Known rows, with every way that one mark hangs from another
Q{D{T}}: [-0.43  0.02  1.55 -0.84  0.17 -2.79  0.79  0.94 -0.50  0.20 -1.25 -0.14
  0.06  0.21  0.03  1.35 -1.38]
T{M{Q{W}}}: [-2.44  0.28  5.87 -0.07 -2.38  1.01  1.33  1.52 -0.11 -2.28  0.88 -2.14
  0.03 -1.10  1.56  0.65 -1.16]
T{M W}: [-2.53 -0.91  0.81  0.32 -0.06 -0.97  1.15 -0.21  0.19 -2.02 -0.49 -0.17
 -0.64  0.09  0.60  0.00 -0.61]
R{F{M{Q{D{T}}}}}: [-1.87  0.83  1.65 -0.63 -1.58 -0.27 -0.63  1.18 -0.06 -1.62 -1.25 -4.42
 -0.32 -1.49  0.96  1.42 -0.01]
M{Q{D W}}: [-0.24 -1.17  4.76  0.25 -2.80  0.01  0.12  1.40 -0.35 -2.16 -0.44 -2.30
  0.86 -1.32  0.70  1.56 -2.14]
T{M{F Q{W}}}: [-1.32  0.68  4.91  1.30 -2.78  0.62  0.85  0.30 -1.04 -2.43  0.02 -2.05
 -0.01 -0.92  1.41  0.33 -1.59]
T{D M{F Q} W}: [-3.85 -0.99  3.58  1.06 -1.28  0.37  0.40 -0.34 -1.50 -3.02 -0.52 -0.58
  0.10 -0.99  1.43 -0.31 -2.04]
R{F{M{Q}}}: [-1.18  0.92  0.04  0.23 -1.74  2.24 -1.43  0.22  0.44 -1.76  0.01 -4.26
 -0.45 -1.79  0.86 -0.11  1.52]
Q{D M{F}}: [ 0.58 -1.72 -1.52  1.71 -0.98 -1.98 -1.55 -1.01 -1.13 -2.87 -2.25  0.10
  0.60 -0.81  0.66  1.46 -1.86]
F{M}: [ 0.25  0.69 -0.88  0.83  0.05  0.97 -0.47 -0.54  0.41 -0.87 -0.31 -1.48
 -0.62 -0.21  0.68 -0.63  0.13]
Q{M}: [-0.69 -1.23 -0.75  0.42  0.03 -0.56 -0.77 -0.14  0.03 -1.80 -0.71  0.31
 -0.14 -0.25  0.47  0.87 -0.12]
F{M{Q{D{T} W}}}: [-1.04  0.44  5.17  0.44 -2.08 -0.53  0.57  1.37 -0.13 -1.89 -1.14 -3.78
 -0.49 -0.83  1.31  1.69 -2.11]
R{F}: [-1.05  0.25 -1.71  0.15 -1.14  0.11 -0.48  0.73  0.08 -0.11  0.21 -1.84
  0.34 -1.13 -0.28 -0.15  1.21]
D{T}: [-0.75  0.89  1.16 -0.50  0.85 -1.45  0.92  0.56 -0.21  1.12 -0.49  0.01
 -0.70  0.85 -0.23  0.53 -0.22]
T{M{Q}}: [-2.14  0.40  3.96 -1.16 -0.81  1.04  0.46  0.61 -0.02 -2.15  0.67 -0.86
 -0.32 -0.80  1.49  0.56 -0.28]
M{F Q{D{T} W}}: [-0.27  0.15  4.80  0.82 -2.67 -1.50  0.53  0.90 -1.62 -1.15 -1.67 -2.41
  0.15 -0.24  0.39  1.84 -2.76]
R{F{M}}: [-0.61  0.95 -2.45  0.86 -1.08  1.08 -0.91  0.12  0.52 -1.11 -0.25 -3.18
 -0.25 -1.30  0.58 -0.67  1.44]
T{D{Q} M W}: [-3.31 -0.87  3.95 -0.74 -1.06 -2.52  1.47  0.48 -0.74 -2.26 -0.80  0.12
  0.42 -1.46  0.77 -0.08 -1.79]
T{M{F Q}}: [-1.28  0.86  2.98  0.26 -1.29  0.76  0.06 -0.66 -0.96 -2.11 -0.13 -0.85
 -0.23 -0.66  1.38  0.33 -0.58]
D{T{M W}}: [-3.28 -0.15  2.05 -0.24  0.57 -2.52  1.99  0.36  0.01 -0.91 -0.95 -0.21
 -1.30  0.97  0.31  0.60 -0.84]
M{F Q{D W}}: [ 0.58 -0.63  3.68  1.51 -3.34 -0.25 -0.33  0.18 -1.32 -2.12 -1.27 -2.41
  0.91 -1.03  0.71  1.39 -2.56]

Rows
[ 0.01 -0.90  0.14  2.92 -2.15 -0.77 -0.47 -0.34 -0.93 -2.14 -1.31 -1.01
  0.05 -0.43  0.43  0.58 -1.34]  Q{M{F} W}
[-0.58 -1.09  3.06  1.99 -2.91 -2.27 -0.02  0.30 -1.93 -2.38 -1.60 -0.66
  1.01 -2.04  0.73  0.49 -2.43]  T{D{Q{M{F} W}}}
[-2.88  1.28  5.14 -1.68 -0.01 -0.40  1.43  1.10 -0.12 -0.80  0.16 -0.82
 -0.97  0.02  1.24  1.07 -0.32]  D{T{M{Q}}}
[ 0.95 -0.84  1.74  1.59 -3.11 -2.45 -0.26 -0.50 -1.15 -2.40 -2.26 -1.38
  0.11 -1.11  0.16  1.12 -1.61]  D{Q{M{F} W}}
[-0.69  1.82  5.25  0.11 -2.44 -3.61  2.50  0.54 -1.30 -0.69 -1.74 -1.37
 -0.47 -0.40  0.63  0.82 -2.01]  D{Q{W} T{M{F}}}
[-4.10 -0.21  4.57 -0.97 -0.04 -1.11  1.52  0.72 -0.06 -1.81 -0.69 -1.20
 -1.53  0.61  0.62  1.24 -0.77]  D{T{M{Q} W}}
[-2.33 -2.66  0.16  0.46  0.13 -4.05 -0.02  0.25 -0.08 -2.49 -2.86 -0.23
 -0.66  0.46  0.05  2.49 -1.93]  Q{D{T{W}} M}
[-2.93 -2.07  3.80 -0.67 -1.49 -1.10  0.32  0.19 -0.12 -3.85 -0.96 -1.24
  0.00 -0.80  1.17  1.66 -1.97]  T{M{Q{D}} W}
[-2.02  1.47  6.10  0.85 -2.21 -0.54  1.80  0.85 -1.17 -1.24 -0.39 -2.10
 -0.77 -0.10  1.25  1.04 -1.60]  D{T{M{F Q{W}}}}
[ 0.95 -0.63  0.06  0.52 -1.45 -2.56 -1.12 -1.56 -1.18 -2.06 -2.55 -0.03
 -0.20 -0.71  0.04  1.09 -0.64]  D{Q{M{F}}}
[-1.69  0.46  2.74 -0.23 -0.91 -4.47  1.74 -0.74 -0.98 -1.13 -2.73 -0.62
 -1.35  0.61 -0.04  0.86 -1.43]  D{Q T{M{F} W}}
[-0.39 -0.21  3.34  0.37 -1.43 -2.60  1.67  1.59 -0.61  0.00 -1.02 -1.26
  0.34 -0.27  0.15  1.58 -2.35]  Q{D{T} W}
[-0.30  0.51  3.59  1.18 -2.33  2.03 -0.14  0.59  0.23 -2.13  0.03 -3.73
 -0.50 -1.02  1.22  0.16 -0.59]  F{M{Q{W}}}
[-1.33 -2.24 -0.91  1.73 -0.36 -4.21 -0.44 -1.02 -1.19 -2.60 -3.70 -0.32
 -0.68  0.73 -0.10  2.10 -2.56]  Q{D{T{W}} M{F}}
[ 0.28 -1.83  0.35  2.76 -2.57 -2.05 -0.60 -0.10 -1.29 -2.91 -2.09 -1.06
  0.82 -1.04  0.79  1.58 -2.74]  Q{D M{F} W}
[ 0.02 -1.17  2.89  0.35 -2.56 -2.30  0.10  0.73 -0.18 -2.33 -1.43 -1.26
  0.16 -1.31  0.24  1.39 -1.22]  D{Q{M W}}
[-1.08 -0.22  5.34  1.25 -3.45 -0.56  0.67  0.59 -1.32 -3.33 -0.82 -2.21
  0.74 -1.53  1.80  1.30 -2.89]  T{M{F Q{D W}}}
[-2.99  0.34  6.19  1.58 -2.84  1.08  1.21  1.23 -1.93 -2.39  0.60 -1.31
  0.89 -1.81  1.95 -0.26 -2.39]  T{D M{F Q{W}}}
[-1.29 -0.15  2.35  1.14 -4.07  1.01 -0.75  1.48 -0.09 -2.92 -0.57 -5.47
  0.63 -2.78  1.36  0.96 -0.70]  R{F{M{Q{D W}}}}
[-1.43  0.64  1.98  1.34 -3.49  2.39 -0.65  1.28  0.32 -2.16  0.18 -5.21
 -0.07 -2.14  0.87  0.00  0.49]  R{F{M{Q{W}}}}
[-0.15 -0.44  3.96  0.89 -2.85  0.87 -0.30  0.67 -0.04 -2.88 -0.75 -3.86
  0.23 -1.70  1.45  0.94 -2.06]  F{M{Q{D W}}}
[-4.28 -1.26  2.09  0.50 -0.17 -0.65  1.40  0.67 -0.63 -2.20  0.15  0.56
  0.28 -0.87  1.18 -0.61 -1.60]  T{D M W}
[-1.52 -1.46  0.86 -0.04  0.08 -3.31  0.77  0.34 -0.25 -0.55 -2.15 -0.60
 -0.49  0.80 -0.44  1.56 -1.85]  Q{D{T{W}}}
[-1.00 -0.05  0.50 -0.01 -2.38  1.02 -1.55  0.49  0.08 -2.83 -0.81 -4.46
  0.41 -2.31  1.20  0.85  0.09]  R{F{M{Q{D}}}}
[-2.43 -2.76  1.51  0.07 -0.95 -2.84 -0.38  0.06 -0.78 -3.00 -1.97  0.24
  0.34 -1.35  0.21  0.90 -1.45]  T{D{Q{M}} W}
[-0.50 -2.34  1.54  1.57 -2.09 -1.82 -0.22  1.08 -0.41 -3.01 -1.27 -1.11
  0.92 -1.28  0.84  1.87 -2.31]  Q{D M W}
[-0.81 -1.13  0.35  0.64 -0.84 -4.86 -0.15 -1.49 -1.00 -1.89 -3.74 -0.54
 -1.43  0.66 -0.67  1.82 -1.15]  D{Q{M{F}} T{W}}
